In the rows, 128 means zero.
Known rows, with every step that occurs:
M > V > H: [ 78 103  98  97 138  98 139  98 136  96 144 139 191 168 110 145 101 133
 116 127 143 135 148 111 160 161 123 145 128 175 198 187 131 104 136 149
 125 126  78 145 128 128 165 152 117  91 136 127 182 152 120 176 114 107
 150 110 154 141 113 119 107 191]
F > K: [120 114 109 127 127  96 124 117 125 104 180 157 137 102 114 140 125 101
  84 160 144 107 115 153 125 131 116 146 136  95 148 170 127  92 126 158
 124 122 134 134 140  58 142 173  92 125 134 138 162 185 102 136 135  97
 107 143 172  93 153 127 124 144]
S > R > C > V: [144 154  92 135  68 177 142  93 124 114 144 154 117 117  94 181  90 143
 102  89 134  94  94 171 180 114 135 179  95 184 176 128  85 142 115  96
 127 148 119 142 173 109  78 122 125 164 165 107 101 162 104  97 128 173
 153 105 100 145 117 120 148 169]
A > B > F: [151 101 157  92 110 155 138  89 122 139 120 150 156 103 132 162  88  53
 128 127 128 124  73 130 129 105 131 186 109 103 159 140 138 164 148 125
 148 129 109  89 174 131 144 124 110 108 104  97 124 123  74 157 109 170
 106 169 145 160  99 131 133 189]
H > V > M: [ 72 141 175 164 117 125 106 134 131 140 170 138 170 144  74 156  86  96
  66 105 128  89 118 144 154  87  77 189 167 106 152 145 143 141 150 147
 136 149 113 119  92  97 143 112 131 146 128 155 112 140 190 158 103  63
 163 144  99 130 168 131 149 172]
R > S: [138 111  98 130  74 111 105 118 145 167 154  75 173 127 102 120 121 153
  98 117 124  90 137 183 146 159  75 135 112 161 149 147 118 132 141 135
 160 114 127 138 149 124 154 185 128 104 108 122 111 124 102 182 124 133
 105 145 127  89 136 143 113 156]
B > H > V: [ 84 158 151 107 142 117 111 156 123 143 182 148 137 141  95 169  92 104
 106 154 125  98 122 142 185 115  67 186 165  90 170 131 153 136 160 149
 150  98 135 109  88  86 140 123 153 145 143 153 108 149 139 126 128  85
 154 105  99 147 109 105 141 180]
G > V: [151 146 108 124  83 155  87 128 157 125 133 133 116 123 132 159 123 139
 146 154 167 126 145 109 144 135 122 148 133 110 182 173 165 101 149 154
 124 122 153 119 150 124 104 133 144 123 134 136 111 138 106 148 121 124
  85 118 133 100 120 130 134 168]
A > B > F > K: [143  90 146  92 124 133 134  89 118 112 145 186 144  75 115 167 107  50
  90 155 152 112  76 142 126  86 133 176 139  73 154 158 135 119 139 155
 133 112 124  96 179  62 149 161  79 110 125  98 159 169  64 152 121 128
  87 168 181 112 131 130 122 176]
K > F > B: [123 128 131 136 119 125 124 119 110 119 149 138 186 138  89 123  68  67
 131  96 142 125 160 113 143 139 128 158  89 125 153 147 106  97 124 134
 120 129 147 153 101 124 201 185  73 155 104 126 102 155 114  91 106  75
 150 160 142 144 118 119 126 161]
M > V > C > R: [ 82 120  95 157  96 153 127  91 106  98 161 169 157  86 157 113  60 127
 131  96 153 135 105 143 166 168 112 190  91 139 164 198 108 100 103  88
 144 173  64 131 109 129 126 150 122 146 153 136 203 149 108 100  72 140
 132 119 127 128  81 128 109 136]
K > F > B > A: [110  87 103 108 141 129 134  96 112 110 113 111 207 120 110 147  83  95
 121  97 146 105 150 131 134 153 114 176 118 145 152 136  87 170 165 126
 111 144 186 115 105 131 208 200 163 145 108 120 147 123 107  77 128 105
 147 169 173 174 116 122 139 175]
Z > R > C: [ 83 122 114 110  78 180 175 102 106 125 136 134 171 135  77 100 104 129
 131  62  93 123  70 168 136 143 171 168 109 140 138 115  96 139  73 127
 137 161 125 155 112  92  94 168 114 157  75  98 124 140  72 125 145 129
 127  86 115 205 104 158  87 151]
F > B > H > V > G: [ 96 151 154 150 116 108 144 119 138  98 171 148 181 129  94 184  79  91
  90 121 135  80 128 147 192 121  90 172 164 112 190 155 143  93 176 140
 105 152 115 118 107  98 193  98 136 141 150 142  84 123 133  92 141  38
 143 123 139 131 103 129 132 141]
F > B > H: [133 130 118  98 130 109 121 124 129  98 152 108 140 127  96 156  84  94
 127 140 132  95 111 148 178 146  98 154 100  78 150 140 122 127 133 102
 152 134 137 153  94 141 173 157 101 122 109 101  90 116 123 113 138  92
 132 118 153 132 123 141 110 150]
H > V > Z > R: [105 160 176  92 118 157 160 123  73 151 119 172 158 148 101 127  82 111
 136  98 113 120 123 169 141 139 133 197 164 104 159 123 139 159  97 149
 125 181 111 144  90  60 101 177 150 161  87 147 110 183  91 141 126 105
 132 113 101 173 112 172  88 165]
F > B > H > V: [ 96 162 147 120 160 125 117 154 103 118 175 155 134 127  81 170  82  74
 108 134 137 102 147 143 185 111  77 193 158  78 163 142 143 105 158 137
 145 107 156 130  75  93 164 133 127 138 127 143  96 156 136 116 148  77
 157  98 107 138 107 119 115 166]
R > C > V: [125 157  88 123  66 187 171 102 131 120 161 157 121 127  87 167  84 126
 117 116 125  88  97 158 188 126 149 186 107 163 178 130  94 118 115 106
 129 120 139 135 161 122  85 112  96 136 135  95 101 160 104 104 123 180
 134 113  90 157 111 124 123 174]
B > F > K: [132 101  96  92 128 135 123  93 123 105 153 174 148  88 124 165 109  78
  95 167 140 104  87 145 131 115 138 162 143  81 144 144 141 135 144 142
 138 124 123 115 153  66 106 162  84 122 135 113 165 182  56 140 113 117
  98 156 175 118 144 131 138 169]
K > F > B > H: [116 125 139  89 119 111 118 122 130 115 150 111 167 145  86 152  64  91
 126 135 132  95 111 131 196 135 100 150  88  91 159 126 112 138 128 117
 144 116 133 138  82 119 185 174  95 148 116  94  92 113 123  87 105  58
 140 152 152 151 129 120 136 179]
M > V > C: [ 99 101  73 161 118 119 172 111 135  99 144 145 155 111 138 125  77 137
 107 113 129 152 177 106 175 166  98 170  93 156 178 204 124  93  87  97
 133 147  61 153 121 171 154 128 102 157 169 118 172 101 116 150  90 119
 162 129 109 127  90 126 100 184]
S > R > Z > V > H > B: [131  76 135 117 133 103 102 107  97  64 145 124 160 148 144 145  95 141
 114 106 124 108 142 150 156 164 151 147  85 130 156 154 150 138 173 154
 146 158 223 165 156  63 151 213 163 116 156 126 122 158  89 100 191  67
 158 147 127  97 180 100  95 166]
M > V: [112 110  88 104 129 112 127  92 133 125 160 128 151 157 123 130 101 131
 134 136 137 132 156  93 155 152  69 175 106 161 195 159 114 109 111 136
 129 118  51 143 126 152 150 134 121 120 173 131 173 164 114 176  99 114
 150  86 133 157  88  98 131 185]
F > B: [148 137 107 150 130 122 131 122 118 101 153 134 156 115 103 137  91  80
 127 101 140 117 158 137 124 157 127 163 100 106 143 164 117  88 127 109
 126 149 150 170 111 146 182 167  81 122  99 133  96 155 109 128 151 110
 142 120 144 119 112 139  95 124]
S > R > Z: [167 126 116 146 129 131 101  98 143 118 108  83 130 141 148 162 110 168
 103 107 102 105 115 142 145 157  86 149  78 141 143 127  94 171 152 127
 137 157 113 158 151  83 110 178 153 172 152 144  46 142  89 132 151 123
 184  95 147  90 150 137 127 140]
G > V > M: [120 130 156 147  69 144  85 112 166 121 131 110 146 138 101 160 100 124
 102 124 160  91 112 127 154  93 104 152 144  98 166 163 155 130 150 146
 133 162 126 120 125 128 116 121 128 126 122 118 109 106 171 165  92  77
 101 154 134 106 176 149 147 174]
S > R > C > V > W: [154 165 107 180  56 195 155  80 129  81 114 141 146 138 110 160  59 112
 120  83 127  83  91 148 183 122 117 127  90 206 208 160  98  88  89  94
 113 136 127 146 149  92  86 106 105 129 185  78  95 128 119  94 100 119
 138 125  98 157 132 173 141 151]
U > H > B: [112 106 123 114  85 126  88 133  90  84 183 111 115 164 142  79 111 118
  84 141 136 109 151 160 137 145 121 132  74 106 154 151 181 117 143 153
 152 124 188 144 137 115 131 151 146 139 146 136 163 127  96  88 132 105
 145 176 113 103 148  81 108 179]
B > H > U: [131 107 131  95 128  63  99 148 162 149 120  77 130 158 134 156  93 132
 121 134  87  68 111 112 187 152 132 160 129  76 165 126 127 131 131 133
 179 127 145 104  81 105 118 168 147 137 135 162 118 114 141 123 121  92
 108 119 121 162 103 124 138 159]
U > H > V > W: [ 98 171 143 162  92 168 126 126 101  85 158 134 155 179 118 110  77  65
 114 122 125 105 150 129 156 124  84 145 134 162 208 182 168  58 136 158
 124  89 133 120 106  67 124  94 112 138 151 143 114 133 137 114 101  80
 156 139  96 139 129 153 134 176]
M > V > Z > R > C: [ 74 136 109  97  88 186 190  87 105 118  89 161 168 155  66 104  79 143
 136  72  94 132 113 158 162 138 155 169 125 153 157 123  98 139  59 117
 124 162  84 155 104  95  88 169 101 155  88  60 139 146  60 140 119 129
 128  89 113 219  97 172  69 174]
S > R > C: [104 132  87 162  92 153 117 107 135 108 117 130 156 124  83 132 111 151
  86  72 108 123 104 171 127 130 127 134  89 174 142 137  93 146  99  98
 124 159 109 140 139 102  94 146 126 185 134  94 116 126  96 110 146 137
 159 102 129 156 119 132 144 145]
G > V > W: [154 162 120 177  65 176 111 110 155  87 109 121 144 143 142 140  89 108
 157 133 154 110 131 101 153 138 112 105 124 149 214 194 159  55 124 144
 114 119 153 126 131 103 108 121 117  95 151 103  98 108 121 136  91  79
  81 135 124 123 135 177 133 150]

Rows:
[102  69  95  86 114 127 105 108  97  84 148  88 152 137 154 112 119 130
  87 135 137  91 145 170 130 159 105 153 105 133 160 137 151 190 180 139
 142 139 217 112 135 125 155 171 222 134 137 124 195 104  95  72 143 123
 143 183 152 140 138  94 122 188] | U > H > B > A
[103  68  96  84 143 119 121  88 111  69 156 199 162  98 122 157 100  88
  79 155 166 120 120 134 163 114 149 147 148  86 164 161 161 105 145 164
 137 125 149 121 152  61 127 181  96  93 173  95 217 186  48 145 115  77
 107 163 169 116 149 107 110 198] | M > V > H > B > F > K
[139 152 155  77  82 174 143 105 101 138  87 152 138 144 118 139  92 132
 164 112 138 124 115 153 141 149 157 170 143 100 170 137 147 155  94 144
 127 184 122 145 113  85  84 186 150 144  82 119 107 157  73 148 119 114
  81 122 129 150 121 190  81 167] | G > V > Z > R
[135  85 107 103 128 129 115 103 112  89 164 185 139  83 131 146 104  81
  76 164 147 106  99 152 145 113 148 146 135  61 138 138 155 128 141 152
 142 133 176 122 154  58 112 182 100 112 159 103 180 180  47 124 119  90
  98 178 156 105 155 108 123 172] | H > B > F > K
[117 185  93 126  68 181 180 105 137 120  96 189 127 145  74 175  63 143
 112 133 108  89 128 186 191 133 145 174 128 147 167 143 114 140 102  85
 125 151 125 120 147 107  83 129  85 143 116  55  90 157  95 103 107 191
 118 152  95 155 121 159 109 173] | R > C > V > Z
[138  89 160 130 103 127 102  70 136 107 123  71 167 162 109 171  79 127
 117  92 103  73  98 137 149 121  89 197  98 128 152 128  97 179 160 134
 146 170 121 152 144  87 135 168 121 166 133 116  66 143 154 144 159  71
 165 133 134 123 213 152 142 163] | S > R > Z > V > M
[103 138 104 117  91 151 148  99 128  85 132 162 165 136  88 185  94 139
  93  90 142 108  96 172 178 132 173 149 114 184 180 166 107 129 142 118
 125 149 130 144 164  97 112 140 119 126 131 114 121 145 112 117 141 156
 151 121 129 129 133 134 125 181] | S > R > C > V > H
[107 130 117 109 106 132 106 125 152  95 127 143 163 141 120 165 122 136
 129 142 165 127 135 121 149 146 165 126 145 132 187 197 176  94 167 166
 122 128 155 120 144 106 134 154 133  91 103 134 131 131 111 152 134 119
  95 135 155  97 139 140 114 174] | G > V > H
[110 100 124 121 132  70 113 148 153 128 107 108 172 165 129 146 102 127
 111 102 103  97 140 112 152 160 190 146 141 114 161 167 142  97 149 155
 154 139 161 114  98  92 133 185 137 117 103 186 142 138 137 144 139 107
 115 132 135 141 107 130 118 154] | V > H > U
[144 109 127 105 138  70 107 151 151 124 111  89 130 148 117 158  81 103
 127 112 105  69 133 112 186 145 147 167 123  61 159 136 121 100 135 121
 170 133 163 127  71 116 146 181 122 140 121 152 104 117 138 114 139  81
 114 115 127 150  98 132 112 146] | F > B > H > U
[121 145 104 155  43 155 187  77 159  98 158 148 168 132  98 180  78 132
  98 106 125  67  92 158 195 135 140 167 121 183 198 147  99 105 146 111
  96 164 102 126 177 121 128  79 110 136 154 105  89 125 110  85 119 124
 121 139 126 144 104 133 138 145] | R > C > V > G
[122 134 144  93  76 144 140 119  94 181 122 118 179 140  81 124  98 136
 113  88 112  95 143 205 159 143 101 171 158 139 154 125 132 157 122 155
 157 145 122 145 119  65 128 208 151 126  84 125 102 149  79 188 125 111
 103 127 102 123 129 184  76 170] | H > V > Z > R > S
[122 119 103 132  62 136  83  99 120 164 162 101 172 102 113 111 101 144
 119 104 142  76  93 204 143 161  88 153 108 151 139 149 106 135 148 124
 168 140 121 123 139  96 133 198 145 100 102 135 142 154  92 146 104 144
  83 132 133  87 123 145 116 126] | C > R > S
[144  96 133  89  67 127 132 105 101 179 150  71 185 126 106 106 121 140
 123  81 119  90 103 187 138 159 109 155 115 156 152 120 110 154 114 150
 162 143 117 163 135  96 137 213 151 118  88 134 118 135  80 193 128 110
  97 117 122 118 131 169  85 156] | Z > R > S
[127 140 118  93  58 201 191  92 100 125 157 155 129 132  90 152  80 115
 134  84 125  90  69 166 190 126 170 207 109 157 179 110  87 139  97 118
 131 149 132 152 149 101  76 136 112 144 118 108 104 167  89 116 130 163
 130  96  88 181 102 145 101 170] | Z > R > C > V
[112  94 159 120  89 116 116  82 131 117 164  98 185 157  94 156  81  96
 127 109 112  78 101 135 131 123  93 195 117 122 162 142 121 156 144 134
 149 159 121 141 127 112 153 150 100 139 112 116 119 148 173 147 142  74
 133 155 126 151 193 145 148 169] | Z > V > M
[124 119 185  82 114 100 123 120 140 133 147 104 135 124 111 159  97  97
 114 150 124  98  68 141 172 117  73 165  96  85 172 147 123 146 128 134
 157 111 111 107 140 121 189 136 133 109 115  92 105  89 144 137 125 122
 117 139 153 142 118 122 118 180] | A > B > H
[170  90 116 103 127 124 110  71 116 106 131  92 140 154 146 170  99 136
 172 109  98  97 129 125 132 166 102 202  78 150 162 133  92 159 165 138
 143 140 148 158 172  67 124 192 131 173 142 132  66 186  87 116 203 110
 167  95 134 120 163 130 129 156] | S > R > Z > V
[129 129  94 168  82 154 141 135 150  94 128 150 126  84 149 145 100 138
 116 124 157 145 158 118 166 151 140 146 114 112 169 218 161  87 125 113
 130 155 139 127 140 148 123 128 118 157 140 121 126  80 109 131 114 128
 103 156 111  84 111 147 102 170] | G > V > C
[ 93 153 147 172 105 112 144 115 142 122 175 153 188 134 110 166  96 110
  88 121 123  91 138 137 157 130  95 174 167 145 187 165 144 101 175 156
  92 157 100 109 132  92 171  92 150 141 149 173 102 146 135 108 131  64
 143 132 126 128  98 118 150 140] | H > V > G
[ 63 141 197 133 122 124 101 132 125 127 159 131 186 152  53 166  55  73
  74 103 136  77 116 135 205  64  69 184 156  85 156 124 129 146 153 147
 140 137 126 119  59  89 174 132 109 163 125 124  91 115 196 120  89  14
 168 161 112 149 172 123 153 198] | K > F > B > H > V > M
[ 84 127 101 141  55 160 101 117  92 135 172 126 158  98 119  99  90 124
  90  94 151  94 137 214 166 140  95 179 117 152 151 188 138 108 157 128
 172 123 122 115 132  83 130 169 135 150 112 141 156 125  96 118  97 151
 114 153  99  69 116 150  93 160] | U > H > V > C > R > S
[107 115  98 158 112 174 143  81 125  94 129 129 135 118 158 131  64 152
 136 105 121 117 108 124 193 172 111 199  83 123 152 165  91 114 138 107
 148 161  94 149 130  99 110 175 113 149 145 124 110 144  80 114  98 140
 160 102 127 108 109 140  77 140] | M > V > C > R > Z
[119 138 117  97 106 128 146 107 126 106 162 153 163 143 115 184  92 119
 109 131 146 101 103 151 177 149 161 162 121 160 191 171 132 121 155 132
 128 134 134 139 155 118 139 143 118  90 125 143 125 162 128 133 126 150
 133 142 130 113 134 130 118 181] | C > V > H
[152 143 127 140  58 129 161  81 151 109 175 135 161 128 128 194  80 125
 109 128 141  68  97 144 184 150 118 173 122 171 209 154 115 116 160 119
  95 167  88 129 175 131 144  87 129 129 166 148  87 144 123 100 111 110
 122 148 134 114 110 130 151 139] | C > V > G
[153  94 131 132  88 111 140  53 150  85 135  93 185 151 147 183  92 138
 140 108 103  76 118 130 151 169 101 184 100 169 189 148  99 135 182 137
 105 175 108 146 176  81 160 143 141 168 160 135  57 151  98  94 189  66
 149 122 161 117 147 139 140 132] | S > R > Z > V > G
[127 108 140  94 134  72  98 149 148 137 111  88 153 157 112 150  66  98
 129 110 104  77 137  96 202 136 149 163 115  73 162 125 112 110 130 137
 168 121 161 118  66  97 154 190 116 162 126 151 105 116 137  95 110  54
 120 137 127 169  99 118 134 171] | K > F > B > H > U
[ 66 153 129 184 105 167 122 127  91 109 173 194 149  73 144 120  66 104
 111  92 152 127 102 168 159 145 123 203 125 109 145 195 130 102 134 110
 143 173 119 111  98  84 118 142 136 161 130 170 167 162 120  77  95 135
 136 134  97 116  91 129 112 124] | H > V > C > R
[ 60 150 149 159 110 167 122 127  84 101 168 194 163  77 118 130  32  80
 122  87 161 118 102 158 200 132 125 201 115  88 147 180 117 105 133 110
 147 160 132 114  67  80 153 161 116 176 131 143 152 140 121  40  79  87
 143 154 107 133  97 123 118 148] | K > F > B > H > V > C > R
[139 100 173  90 124  68 106 145 156 156 108  86 126 144 129 162  90 103
 117 120  99  80  98 107 182 120 126 175 122  69 167 138 124 113 130 146
 179 115 143  91 105  99 160 161 149 128 125 146 114 100 149 132 128 107
 101 131 129 156  93 122 119 166] | A > B > H > U
[118 126 110 166 106 175 144  98 127  98 131 126 133 104 162 128  70 150
 128 104 108 107  86 151 174 177 130 184  82 107 129 164  99 126 150 105
 150 170 129 141 127  86 102 179 111 152 116 129  83 134  80  94 113 146
 150 124 126  92 124 151  80 116] | V > C > R > Z
[152  92 113  94 124 137 145  78 122 110 146  95 145 166 135 158  94 122
 189 137  86  96 130 112 144 174 109 216  91 133 162 132 105 136 171 152
 149 117 169 155 161  81 136 186 105 142 113 116  66 187  85 126 194 121
 151 105 125 140 154 132 100 162] | R > Z > V
[ 99  87 106 102 146  65 116 133 151 123 105 111 175 178 132 150  94 135
 119 104 108 109 164  78 170 153 169 160 144 136 194 172 134  81 138 157
 153 127 116 120  99 106 139 176 132 110 139 175 171 144 133 166 116  97
 126 101 133 155  86 117 113 180] | M > V > H > U
[ 93 149 196 109 143 115 121 151 111 146 171 154 128 128  91 172  91  76
  99 141 129 106 115 136 184  87  64 201 158  83 175 147 146 120 152 163
 146  90 132  94 111  75 181 113 150 127 134 138 104 137 152 133 138 100
 149 113 104 142  98 102 124 190] | A > B > H > V
[108  75  97  83 130 144 119  90 116  93 131 168 179 132 139 151  76 102
 111 135 140 129 118 125 167 138 162 147 117 116 168 136 175 158 159 127
 151 146 146 128 143 129 114 157 131  84 157  93 183 142  49 142 100 102
 128 163 136 156 122  97 122 209] | M > V > H > B > F
[ 95 129 109 169  69 154 111 122 107 147 170 139 165  74 113 115  84 133
  93  86 146  97 128 204 171 146  93 175 129 141 142 183 121 110 148 118
 171 142 131 119 120  85 136 182 141 129 119 137 144 132 104 131 103 138
 108 145  97  75 110 149  97 141] | H > V > C > R > S
[121  61 111  75 135 123 122  87  98  62 164 193 163  98 126 162 100  71
 102 158 149 109 110 149 143 120 171 159 140  76 153 158 162 120 166 164
 146 125 204 123 162  40 129 197  92 101 144  93 192 198  46 118 158  79
  95 179 165 115 177 115 113 186] | Z > V > H > B > F > K
[173 120 127 153  98 153 135  66 127  74 104  89 166 168 150 152  69 108
 175 102  97  89 119 111 149 164  91 149  79 179 194 160 105 104 135 130
 129 129 147 160 146  56 122 164 112 133 163 100  60 148 105 116 155  69
 155 116 128 138 169 178 128 141] | S > R > Z > V > W
[ 84 185 142 108 134 129 130 142 127 138 113 176 138 153  83 175  70 122
 102 167 106  98 150 168 187 127  83 171 175  90 162 143 157 148 135 123
 141 132 121 100  90  78 118 137 131 144 115 107  95 150 121 114 110 111
 132 146 100 146 126 149 125 184] | B > H > V > Z
